Each row was made from one walk, in order. Every step used is in the known rows, and no mark comes twice. Write each row's walk.
Known rows:
X M: [-12  18 -13 -18  -3  -4   0 -32  22   6  14   7 -15  31   2  40  -1   8
   8]
X M P N: [-10  50   2 -33  16 -19  24 -30  -7  -3  14  -6  32 -47 -18  16  14 -14
   4]
H Y: [ -8   2   4   0   4 -11  -9 -10  17   3  -1   5 -75  -4 -16  -1  16 -20
 -16]
P N X M: [ 21 -35 -23  11  31   6  47 -49 -17   5  20   8  22 -15  26  17  21  -5
   7]
X M P: [-32  61  -2 -22  -9   4  14 -17  24  19  -2 -30  22  -3 -18  30  10   5
  -2]
X M P H Y N: [  4  64  53 -21 -43 -28   2  -8  -1  18  -3 -50  17 -48 -27 -41   6 -29
   0]
Y N P H: [  7   7  19 -42 -35  -6 -47 -10  -4 -25  -1  25  -4   1  33  -9 -71 -21
  30]
N X M P: [-23  17 -18  21   2  46  48 -25  11  41  -1 -51  54  -5   3  14  16  11
 -15]
M X N: [ 21  -7 -13   0  24 -16 -14  66  19 -40  12  28 -16  25 -22  58   7  49
 -30]
P M X: [-15  -5 -29  18   1 -22 -44  69   3 -40 -10  30   7  24 -43  13   9 -21
  13]
Y N X: [ 13 -15  30  24 -27  51  -4  -1  -8   6  -6  -4  13 -13  -2   7 -41  -9
  -9]
N P: [-12 -13 -33 -25   3  21 -15 -24  12  -2   6  32 -55  19  34  20 -33   0
   3]
Y N X M P: [  1  27  28  20 -39  54  42 -14  -2  43  -1 -52  63 -40 -13   1 -13  -3
 -20]
H P: [-37  31  17 -22  11 -13 -16   0   0   9   0   5 -34  21   1 -22 -15   8
   4]
H Y N P M: [ 28 -38  19  12 -53   5 -22   1 -24  16  -4  29 -73 -13  -3 -57  -3 -39
 -13]
P H Y N X: [ 24 -22  39  25 -20   6  -6  -3 -12   3  -9 -25   6 -22   2 -45  -7 -30
   2]
N P H Y: [ -1 -17 -23 -22   9 -29 -19 -27   4  -1   0  16 -68  11  38 -34   0 -22
  10]
X N: [ 14  -3  24 -13   4   1 -18   7  27 -22  -6  31 -22  49 -20  63   0  59
  -5]
N X M: [ -1 -29 -25  22   9  37  35 -38  14  28   9 -12  20  29  16  31  16  10
  -5]

Write each row's walk:
[ 31 -22  27  22 -27  -2  21 -31 -14  29   7 -32  13 -15  12 -41  15 -18
   1]
P H Y N X M
[ 32 -41 -45  -7  24  -6   2  50   8 -15  25  41 -53  22  26  43  -6  57
 -41]
M X N P
[ -5 -37 -63  13  -1  -9 -31  51  -6 -20  -1  41 -26  21   6  -1  -1 -12
   0]
N P M X
[-46  71  16 -28  -2 -14 -40  13  22 -29 -32 -20  56   4 -26  11 -24  -8
  41]
M P H
[-10  14  10 -12   6 -43 -32  -8  15 -18  -9   1 -36  10  -8 -16   7 -23
  23]
P H Y
[-12 -32 -25  -1 -17  13 -33  -7   2  -8 -18  43 -28  44  14  -1 -11  -5
  28]
N P M
[ 11 -30 -16  14  35  16  11 -24 -20 -19   4  23  15 -22  11  18  -5 -14
  13]
P N X
[-27  26  -7   9   3  16  25 -21  12  18 -14 -54  97   9   7   2  12  10
  25]
N X M P H
[-10  12  -2  24   6  -2  45 -29   7  40  -6 -65  42 -11   3 -39  48  -7
   1]
N X M P H Y
[ 23 -26  -3  22   4 -20 -32  85  10 -41  -6  39   6  55 -49  40  29  46
  -4]
P M X N
[  5  22  50  26 -25  15   6  12 -14  15 -24 -56  41 -56 -21 -55  -5 -29
  -8]
M P H Y N X
[ 29 -36  -9 -20   7  14  -7  -8  17  -4   4  41 -52  49  31  45 -15  65
 -15]
X N P
[ -8   6  -1  14  29  30  25  -7 -19  -7  -7 -16  57 -57  -9   3  -1 -13
   0]
M P N X
[-12  21  20 -34  35 -39  -7 -13 -30 -11  11  28 -23 -22   7 -27  -8  -5
  17]
H P N
[-30   4  -5  15   7 -40 -28  71 -16 -10  -3  16  -6  27 -29 -43  18  -1
   2]
H P M X
[ 19  13  32  36 -33  36  58 -17  -9  64   7 -65  12 -65 -15 -38  27 -20
 -49]
H Y N X M P
[ 26 -31 -38 -21  26 -37 -27  50   9 -42  12  34  -9  38  33  31 -13  57
   1]
M X N P H
[  0 -21   9   9  43   2  31 -17 -39   9   7   8   9 -18  27 -43   5  -2
   2]
H P N X
